Each row was made from one small tree. The marks that hang from a mark follow it in brackets, in the order of their numbers. Every link used is in the known rows. Write each row's tree.
Known rows
q_370{q_3{q_925{q_463}}}: 0.49 -1.10 0.01 -0.45 -1.14 1.35 0.33 -1.58 -0.36 0.95 0.77 -0.53 0.23
 0.05 -1.78 1.82 -0.74 0.30 1.06
q_3{q_18{q_370 q_925{q_463}}}: 0.60 -1.01 -1.53 1.05 0.27 1.63 0.90 -1.54 0.77 -2.15 1.25 -1.60 0.91
 2.61 -0.60 1.36 -1.07 0.35 0.51
q_951{q_655{q_18 q_463 q_925{q_3}}}: 0.63 -0.20 -2.04 0.26 1.78 1.98 3.96 -1.21 -1.33 -2.52 0.92 2.03 -2.48
 2.52 0.10 1.77 0.53 0.08 0.81
q_370{q_3 q_655{q_463{q_18} q_925}}: 0.13 -0.13 -1.04 -0.46 -0.95 1.06 2.34 -1.66 -0.81 -2.53 0.64 -0.26
 -0.48 -1.07 -1.44 1.02 -1.16 -0.58 1.41
q_951{q_655}: 1.28 0.06 -1.22 0.23 1.47 1.64 0.54 -1.38 -1.18 -0.46 0.13 1.61 -1.28
 0.62 0.36 0.74 0.80 0.44 0.67
q_3{q_925}: 0.45 -0.91 -0.22 -0.19 0.17 1.47 0.00 -1.37 -0.21 0.39 0.58 1.70 -0.58
 0.63 -0.89 0.89 -0.64 0.71 0.39
q_951{q_655{q_18}}: 1.09 -0.42 -1.58 0.49 1.99 1.45 1.99 -1.82 -1.43 -0.07 0.57 1.70 -1.63
 1.60 0.77 1.01 0.65 0.36 0.61
q_463{q_18{q_925{q_3}}}: 0.83 -0.63 -0.48 0.35 -0.81 0.84 0.62 -1.87 -0.97 -2.65 0.93 -0.40 -0.22
 0.59 -0.31 1.02 -1.35 0.03 0.43
q_463{q_18{q_370{q_3}}}: 0.08 -0.90 0.04 0.72 -0.49 0.73 0.02 -2.47 -0.70 -0.66 0.44 -0.57 0.22
 0.13 -0.67 1.29 -1.24 -0.04 1.37
q_951{q_655{q_925{q_3{q_18}}}}: 1.64 0.36 -1.25 0.56 1.37 1.93 2.51 -1.42 -0.70 -2.05 0.95 1.00 -1.22
 0.87 0.03 1.34 -0.02 0.11 0.50
q_925{q_3 q_463{q_18{q_370}}}: 1.31 -0.81 -0.55 -0.26 -1.79 1.57 0.20 -1.09 -0.52 -3.59 1.18 -1.16 0.47
 0.67 -0.69 1.63 -0.24 -0.10 1.82
q_18{q_370{q_3 q_655} q_925}: 0.95 -1.04 -0.79 1.29 -0.87 -0.10 2.03 -2.37 -0.09 -3.59 1.33 -1.13 1.40
 1.26 -1.26 0.64 -0.49 -0.28 1.36
q_925{q_3{q_18{q_370{q_655}}} q_463}: 1.33 -0.38 -1.00 0.03 -1.39 2.10 0.87 -0.78 0.35 -3.62 1.29 -1.50 1.42
 0.37 -0.95 1.38 -0.42 -0.12 1.61
q_370{q_655{q_18 q_463} q_925}: 1.33 0.06 -2.08 -0.08 0.63 1.07 3.46 -1.19 -0.80 -4.81 0.91 1.70 -0.54
 1.52 -0.43 0.23 -0.46 -0.18 0.42
q_3{q_18{q_370{q_655}} q_925{q_463}}: 1.25 -1.31 -1.13 0.68 -0.32 2.10 0.67 -1.62 1.39 -1.74 1.39 -0.61 0.44
 1.59 -0.66 0.95 -1.54 0.67 1.09
q_18{q_370{q_655{q_463} q_925}}: 0.98 -0.20 -1.22 0.71 0.26 0.84 1.73 -1.40 -0.05 -4.72 0.60 1.12 0.54
 1.46 -0.90 0.34 0.01 -0.09 1.30
q_463{q_18}: 0.26 -0.49 -0.45 -0.11 0.00 1.15 -0.55 -1.80 -1.07 -0.35 0.23 0.37 -0.60
 -0.14 -0.05 0.82 -1.05 0.17 0.63
q_655{q_463}: -1.22 -0.26 -1.36 -0.83 0.56 2.05 -0.15 -0.27 -0.88 -0.86 -0.49 1.74
 -1.02 0.98 -1.06 1.16 0.46 0.33 0.88
q_655{q_18{q_925} q_463}: -1.12 -1.26 -2.23 -0.10 1.06 1.36 2.66 -1.02 -1.14 -1.72 0.70 1.24 -1.54
 3.61 -0.50 1.58 0.01 0.27 0.41
q_370{q_3{q_18} q_655 q_925{q_463}}: 2.69 0.14 -1.18 0.07 -1.29 1.31 2.42 -1.65 0.22 -3.82 1.43 -2.05 1.49
 -0.29 -1.44 0.94 -1.73 -0.33 0.63

Which tree is each row?
0.78 -0.47 -1.74 0.56 1.06 1.76 0.96 -1.43 -1.07 -2.56 0.13 1.30 -2.10
 2.16 0.30 1.03 0.43 0.49 1.08 | q_951{q_655{q_463{q_18{q_370 q_925}}}}
0.31 -0.20 -1.12 1.05 0.78 1.60 1.41 -1.78 0.67 -1.67 0.84 -0.37 0.95
 0.52 -0.54 0.75 -1.28 -0.01 0.80 | q_3{q_18{q_370{q_655{q_925}}}}
0.70 -0.52 -1.48 0.62 0.74 1.63 1.16 -1.64 -1.10 -2.22 0.15 0.85 -1.84
 1.81 -0.07 1.31 0.21 0.40 1.23 | q_951{q_655{q_463{q_18{q_370{q_3} q_925}}}}
0.26 -0.93 -0.79 1.07 0.19 2.04 0.96 -1.76 1.20 -1.44 0.82 0.48 0.27
 1.13 -0.94 0.79 -1.80 0.65 0.91 | q_3{q_18{q_370{q_655{q_463}}} q_925}
0.59 -1.18 -0.70 1.00 -0.21 0.48 0.47 -2.33 -0.54 -2.52 0.94 -0.47 -0.17
 1.80 -0.14 0.94 -1.14 0.15 0.78 | q_463{q_18{q_370 q_925}}
0.71 -0.31 -1.60 0.44 1.24 1.77 2.26 -1.60 -0.99 -2.32 0.49 1.11 -2.36
 1.89 -0.17 1.66 0.04 0.18 1.14 | q_951{q_655{q_463{q_18{q_370{q_3}}} q_925}}
1.37 -0.82 -1.27 -0.25 -1.12 1.16 1.07 -0.76 -0.55 -3.77 1.49 -0.92 0.35
 1.93 -0.89 1.34 0.08 0.07 0.51 | q_18{q_925{q_3 q_463}}
0.92 -1.16 -1.01 -0.03 -0.08 2.54 0.02 -1.16 0.94 0.08 1.13 -0.40 -0.19
 1.52 -0.74 1.43 -1.63 0.90 0.31 | q_3{q_18 q_925{q_463}}
1.13 -0.27 -0.94 -0.47 -1.21 2.43 0.44 -0.47 0.03 -2.39 1.07 -1.34 1.00
 0.29 -1.00 1.72 -0.48 0.04 1.07 | q_925{q_3{q_18} q_463}
1.33 -1.29 -1.10 0.78 -1.12 0.74 1.51 -1.30 0.04 -4.87 1.74 -1.24 1.04
 3.03 -1.04 1.45 0.25 0.00 1.32 | q_18{q_370 q_925{q_3 q_463}}
1.10 -0.92 -1.08 1.13 1.48 1.21 2.48 -2.38 -0.95 -0.25 0.87 1.31 -1.25
 2.03 0.25 1.35 0.26 0.40 1.11 | q_951{q_655{q_18{q_370{q_3{q_925}}}}}
0.49 -1.24 -0.31 1.07 -0.71 0.34 0.74 -2.61 -0.60 -2.03 0.98 -1.17 0.19
 1.35 -0.66 1.30 -1.45 0.00 0.99 | q_463{q_18{q_370{q_3} q_925}}
-1.39 -1.24 -1.82 0.37 1.36 1.23 4.57 -1.60 -0.65 -1.73 1.22 0.90 -1.42
 3.70 -1.22 2.50 -0.32 -0.25 1.17 | q_655{q_18{q_370{q_3}} q_463 q_925}
1.25 -0.20 -1.31 0.97 0.37 1.65 1.29 -1.59 0.77 -2.89 1.00 -0.74 1.23
 1.18 -0.59 0.76 -1.26 0.11 0.69 | q_3{q_18{q_370{q_655 q_925{q_463}}}}
0.73 -0.89 -0.52 1.35 -0.55 0.44 1.80 -1.73 -0.12 -4.25 1.36 -0.40 1.21
 2.22 -1.14 1.18 -0.13 -0.06 1.06 | q_18{q_370 q_925{q_3}}
0.95 -1.24 -1.25 -0.43 -0.56 1.43 -0.68 -1.23 -0.47 -1.69 0.84 -0.80
 -0.34 1.57 -0.12 1.29 -0.05 0.24 1.39 | q_925{q_463{q_18{q_370}}}
0.06 -0.61 -2.22 -0.23 0.32 1.01 2.37 -1.20 -0.96 -3.13 0.74 1.20 -0.75
 1.18 -0.19 0.16 -0.01 -0.11 0.89 | q_370{q_655{q_18{q_925} q_463}}
2.57 0.93 -0.83 0.45 -0.60 1.20 2.69 -1.33 -0.07 -5.59 1.19 0.30 1.38
 -0.77 -0.89 0.09 -1.35 -0.37 0.34 | q_370{q_655 q_925{q_3{q_18}}}
0.99 -0.08 -1.43 -0.06 0.33 0.79 3.71 -1.63 -0.85 -3.09 1.51 1.00 -0.13
 -0.06 -0.24 0.44 -0.45 -0.60 0.83 | q_370{q_655{q_18 q_925{q_3}}}
0.64 -1.17 -1.39 0.68 1.10 0.79 2.72 -1.90 -0.59 -1.67 1.36 0.62 0.00
 3.21 -0.20 1.45 -0.07 0.07 0.75 | q_655{q_18{q_370{q_925{q_463}}}}
0.92 -0.50 -0.02 -0.12 -1.32 0.79 1.17 -2.04 -0.38 -0.61 0.72 0.08 0.67
 -1.88 -1.52 0.49 -1.10 -0.10 1.29 | q_370{q_3{q_925} q_655}
1.81 -0.19 -0.73 0.13 -0.70 1.63 1.83 -1.50 0.13 -1.85 1.21 -2.03 1.18
 1.06 -1.77 2.11 -1.64 0.02 0.17 | q_370{q_3{q_18} q_925{q_463}}
-0.14 -0.75 -1.45 -0.08 -0.70 0.72 3.01 -1.80 -1.03 -2.09 0.80 -0.22
 -0.01 0.20 -1.23 0.93 -0.62 -0.42 1.28 | q_370{q_3 q_655{q_18{q_925} q_463}}
1.29 -0.89 -1.77 1.26 1.82 0.97 2.70 -2.18 -1.07 -1.61 1.07 1.12 -1.33
 3.01 0.71 1.07 0.58 0.35 0.72 | q_951{q_655{q_18{q_370 q_925}}}
-0.11 -1.11 -1.48 0.76 1.91 0.65 4.19 -2.13 -0.55 -1.21 1.76 0.94 -0.76
 3.25 -0.26 1.78 -0.35 -0.24 0.59 | q_655{q_18{q_370} q_925}
0.74 -0.96 -0.35 1.09 -0.78 0.52 0.87 -2.26 -0.57 -3.49 1.11 -0.63 0.24
 1.36 -0.43 1.11 -1.23 -0.02 1.00 | q_463{q_18{q_370 q_925{q_3}}}
1.12 -0.17 -0.23 1.07 0.10 0.82 1.68 -1.62 -0.12 -3.70 0.89 0.60 1.23
 1.53 -1.20 1.15 -0.21 -0.07 1.00 | q_18{q_370{q_925{q_3}}}
